Each row comes from the steps of one path. Every step used is in the known rows, and no mark comes twice. Write the path behind each row, first mark first.
Known rows
G/E/L/D/Z: [ 12   0   9 -20 -15 -18  13  26 -19  -4  23 -36   7   4  -5  16 -10 -37
 -39  39 -29 -32  34  17  30  -7   0   8  29]
Z/D: [ 16 -43   3 -49  28 -31  30  22 -10 -20   4   7 -34  -6 -28   1  -3 -12
 -22  33 -14   5  32  22  14 -23  12   3 -11]
E/L/D: [ -7 -12  32 -22 -12 -30   5   8 -25   3   8  -2  -6   4 -25  12  -9 -28
 -16  36 -22 -14  53  22  23  -8 -18  10  10]
A/S/G/E/L/D: [-18  -6  30   5  -1 -15  -8  25   3 -24  61 -30  14 -10 -14  48  32 -40
 -32  23 -38   3  22  21  25  -6  34  32  30]
E/G/S/Z/H/W: [  2 -34  12 -60 -14 -36  11  30 -14   3 -11  -2   8  24 -21 -24  21 -15
 -36  59 -16 -49  50  22  15   3 -25   1  12]
L/D/Z/S: [ 30 -24  -1 -33  -5 -63  19   6 -35  22   3 -16 -25 -10 -23  30  12 -41
 -33  26 -11 -21   9  18   7 -30 -13 -14  12]
L/E: [  7 -25  10 -44  -3 -25   9   2  -8   0  20  15 -33 -17 -12  25  14   6
 -23  30 -39  10  16  -3  45 -18  -7 -15  19]
A/S: [-12 -38   0 -28   8 -14  12   7  -5  -2  28   9 -16 -21 -12  28  28  -5
 -20  25 -34   7  24   5  16   2  31   5   5]
W/H: [  7 -26   2 -29 -10 -43  31  20 -16 -10   2  15 -21 -13 -16  19  11  14
 -32  28 -13   4  11   0  34  -9  -7 -29   9]
E/L/D/Z/S/G: [ 30  -3   7 -15   4 -72   3  12 -29   1  25 -38 -17   0 -27  42   9 -64
 -29  27 -15 -17  14  28  12 -11 -14   8  17]
L/E/G/S: [  2 -37   8 -56 -27 -26   7 -10 -14  14  33   9 -16  -2 -18   4  15  13
 -41  40 -38 -20  34  18  45 -27  10  -9  14]
G/S: [  7 -47  11 -48 -16 -25  17  10 -25  -1  18  13  -9  -8 -14   6   2   4
 -26  41 -23 -10  32   7  21 -13  19  -4   1]
H/Z/D/L: [ 18 -19 -21 -51  21 -36  38  19  -7 -21 -13  28 -31 -10 -47   7   9   3
 -41  36 -15  13  19  24 -18  10   2  -1  17]
G/S/Z/D/L/E: [ 15 -45  -2 -86   3 -24  22   9 -22  -2 -14  15  -9   9 -48  -6  -3  -3
 -32  46 -25  35  47  21  13 -14   4 -27  40]
D/Z/S: [ 36 -31 -17 -38   2 -56  23   5 -27   4   5  -9 -35 -10 -14  25   9 -25
 -32  33 -13 -21  -2  16   9  -8   2 -18   0]
Z/D/L: [ 12 -33  -7 -50  22 -29  38   8 -21 -16   5  11 -28   6 -52   8   0  -9
 -29  30 -11  26  27  25  -5  -3  15   6   6]
E/G/S: [  1 -49   9 -42 -24 -23  12  -2 -23   9  20   7 -10   8 -23  -4  11   1
 -35  40 -20 -38  35  28  22 -16  22   6  -3]
S/Z/D/L/E/G: [ 12 -33  -6 -63  13 -16  17  -5 -11   8 -21  11 -27  25 -57  -7  12  -8
 -36  38 -23   9  30  37  13 -18  -6 -17  38]
G/E/L: [  1 -15  22 -17 -17  -8  14  24  -3 -30  27 -12  -8   8  -7  13  -4  -8
 -26  44 -23 -25  19  23  31   9  18  16   6]
S/Z/D/L: [ 14 -40  -5 -53  25 -19  33  17 -22  -8 -38  14 -16  20 -54  -6   1 -18
 -20  39  -7  22  27  30 -12  -2   3 -13  27]
E/L: [  1 -17  16 -25  -9 -23  12   8 -17 -14  12   1 -17   4 -16   8  -8 -12
 -12  42 -23 -16  38  19  24  12  -4   9  -1]
S/Z: [ 10 -40  14 -34   5 -12  13  19 -17   4 -33  17 -15   5 -19   2  12 -13
  -6  42 -17 -10  17  10  17  -9  -4 -19  22]
L/E/G/S/Z/D: [ 13 -53   4 -79   3 -20  12   8  -9  11 -14   8 -14   9 -30 -25   2  -4
 -35  46 -27 -12  52  33  33 -38   5 -21  22]
A/S/G/E: [ -3 -28   5   1  15  -7   5  27  13 -31  60 -15  -6 -19  -7  50  48 -14
 -34  20 -36  10 -17   5  19  -8  60  24  20]
D/L/E/G/S/Z: [  3 -36   1 -61 -33 -15   4 -18 -24  25  -8  19  -4  24 -48  -2  21   8
 -37  45 -31  -4  29  25  19  -3   2 -24  51]
A/S/Z/H: [ -3 -41   7 -33  18 -24   7  34  -3   4 -12  -3   2 -10 -30   7  36 -23
 -10  44 -24   7  28  -8   3  20  10 -12  21]
S/Z/D/L/E: [ 15 -32  -3 -68  23 -21  23  10 -12  -4 -24  14 -26   9 -50   5   6  -8
 -24  37 -25  37  30  18  12 -12 -11 -25  40]

Which path is each row?
[ 12 -10  43  -2 -18 -55  -2  23  -7 -24  39 -32  -4   7 -24  49  24 -49
 -33  29 -10 -20  -5  35  15 -14  11  21  11]
Z/S/G/E/L/D
[  1  -2  39   1  -7 -25  -1  31  -5 -25  39 -27   6   5 -16  37  16 -38
 -31  30 -26 -11  14  24  29 -14  10  28  25]
S/G/E/L/D
[  7 -46   9 -60 -25 -13  -1  -3 -15  24  -8  14  -5   8 -20 -10  17   3
 -30  46 -32 -24  35  20  40 -25   1 -25  34]
L/E/G/S/Z
[-13 -24   4 -44  17 -28   7  38   5  -9  -7  -2   2  -6  -9   7  40 -22
 -21  45 -27  -6  36  -2   9  22 -21  -1  19]
A/S/Z/H/W
[ 29 -23 -17 -38  18 -48  28  34 -21  -2   9 -20 -19 -12 -23   7   8 -25
 -29  41 -22 -13  17 -12  10   6  -7  -6   8]
D/Z/H
[ 29 -26  -2 -31 -10 -62  18  14  -1  -7 -11  23 -38 -24 -18  30  26  -4
 -35  39  -9 -26 -12  15  -4   5  -5 -15  -2]
H/Z/S
[ 39 -16   4 -11   1 -59  10  27 -16  -9  34 -40 -13 -10 -17  54  32 -51
 -47  21 -14 -20 -30  19  14 -35  18   5  24]
L/D/Z/S/G/E
[  5 -15  13 -41  10 -48  23  35  -6 -21  16  -1 -15  -2 -10   8  22 -13
 -29  44 -21 -15  26  -1  17   9 -30  11  -6]
Z/H/W
[  6 -16   1 -43  -8 -24  17 -10 -16  -1  22  19 -30  -2 -36  31  19  10
 -30  29 -37  30  10   0  22   2  -3 -12  33]
D/L/E
[ 18  -8 -21 -65  16 -40  29  12   3 -18  -2  28 -38 -21 -43  17  15  10
 -45  36 -32  30  20  13   3   1  -8 -15  30]
H/Z/D/L/E
[ 43 -24 -17 -20  19 -67  17  12 -20  -7  23 -19 -36 -10 -18  44  26 -39
 -31  25 -15 -12 -24  16   9 -13   7  -4   6]
D/Z/S/G
[ -1 -28  -1 -55 -36 -26  13 -24 -25  16  32  15 -13  11 -42  13  18  16
 -48  38 -34   1  30  20  24  -8  12  -6  28]
D/L/E/G/S
[ 22 -15  -1 -38  10 -56  22  36 -29  13   7 -23  -6 -12 -31   9  11 -43
 -36  33 -23 -10  33 -11   9 -12 -23  -4  20]
L/D/Z/H
[  9 -26  -8 -59  10 -29  27 -12 -12  -2  21   8 -36  13 -54   6  13   0
 -44  30 -26  15  27  32  17 -18   3   0  16]
Z/D/L/E/G
[  1 -18  -2 -38 -18 -23  12 -24 -16  13  24  15 -30  13 -45  21  25  12
 -40  31 -34   4  11  22  24  -5   0  -3  31]
D/L/E/G
[ 15 -24  15  -5   8 -19  12  34   3 -34  40  -9 -12  -5 -10  39  32 -13
 -33  26 -24  -4 -25  10  26 -19  38  17  15]
S/G/E
[  7 -10  24   0  -1 -18   3  30   1 -42  43 -24  -5   6 -12  31  11 -20
 -28  34 -27 -14  -2  24  29   4  25  26  16]
S/G/E/L
[-11 -11  13   3   7  -7  -2  25  13 -39  65 -24   2  -9  -4  43  31 -24
 -29  29 -39   0   8  21  25  16  49  31  20]
A/S/G/E/L
[ 11  -1   7 -33   2 -55  14  33 -27   7   8 -39   3   0 -32   2  -8 -51
 -28  44 -23 -17  56   2  15  12 -34   4  18]
E/L/D/Z/H
[ 25 -36  13 -17   7 -64  10  10 -10 -15  25  -4 -35  -9 -26  47  34 -27
 -22  25  -8  -1 -24  21   7 -14  12   3  -4]
Z/S/G
[  8  18   6 -44   3 -57  16  35 -20  -6  15 -37   2   6 -11   4  -5 -51
 -37  47 -28 -31  63   8  23  13 -60  14  14]
E/L/D/Z/H/W
[ 36 -17   4  -8  -2 -56  13  36  18 -37  20   2 -25 -21 -12  53  50 -11
 -47  32 -14 -22 -53  20  -1  -1  26   4  12]
H/Z/S/G/E
[ 18 -50   7 -53  33 -20  23  31 -12  -9 -37   9 -23   6 -29 -11  -3 -20
 -12  41  -9   1  33  25  11 -21   0 -15  10]
S/Z/D
[  4 -25   8 -38 -12 -24   6  -9  -5  11  22  11 -34  -1 -20  15  23   4
 -33  31 -36 -17  16  15  42 -22  -3  -5  15]
L/E/G
[ 23 -11   6 -30 -15 -62  10   1 -32  15   9 -26 -19   1 -22  22  -7 -51
 -29  38 -14 -30  35  28  12  -5 -22  -5   9]
E/L/D/Z/S
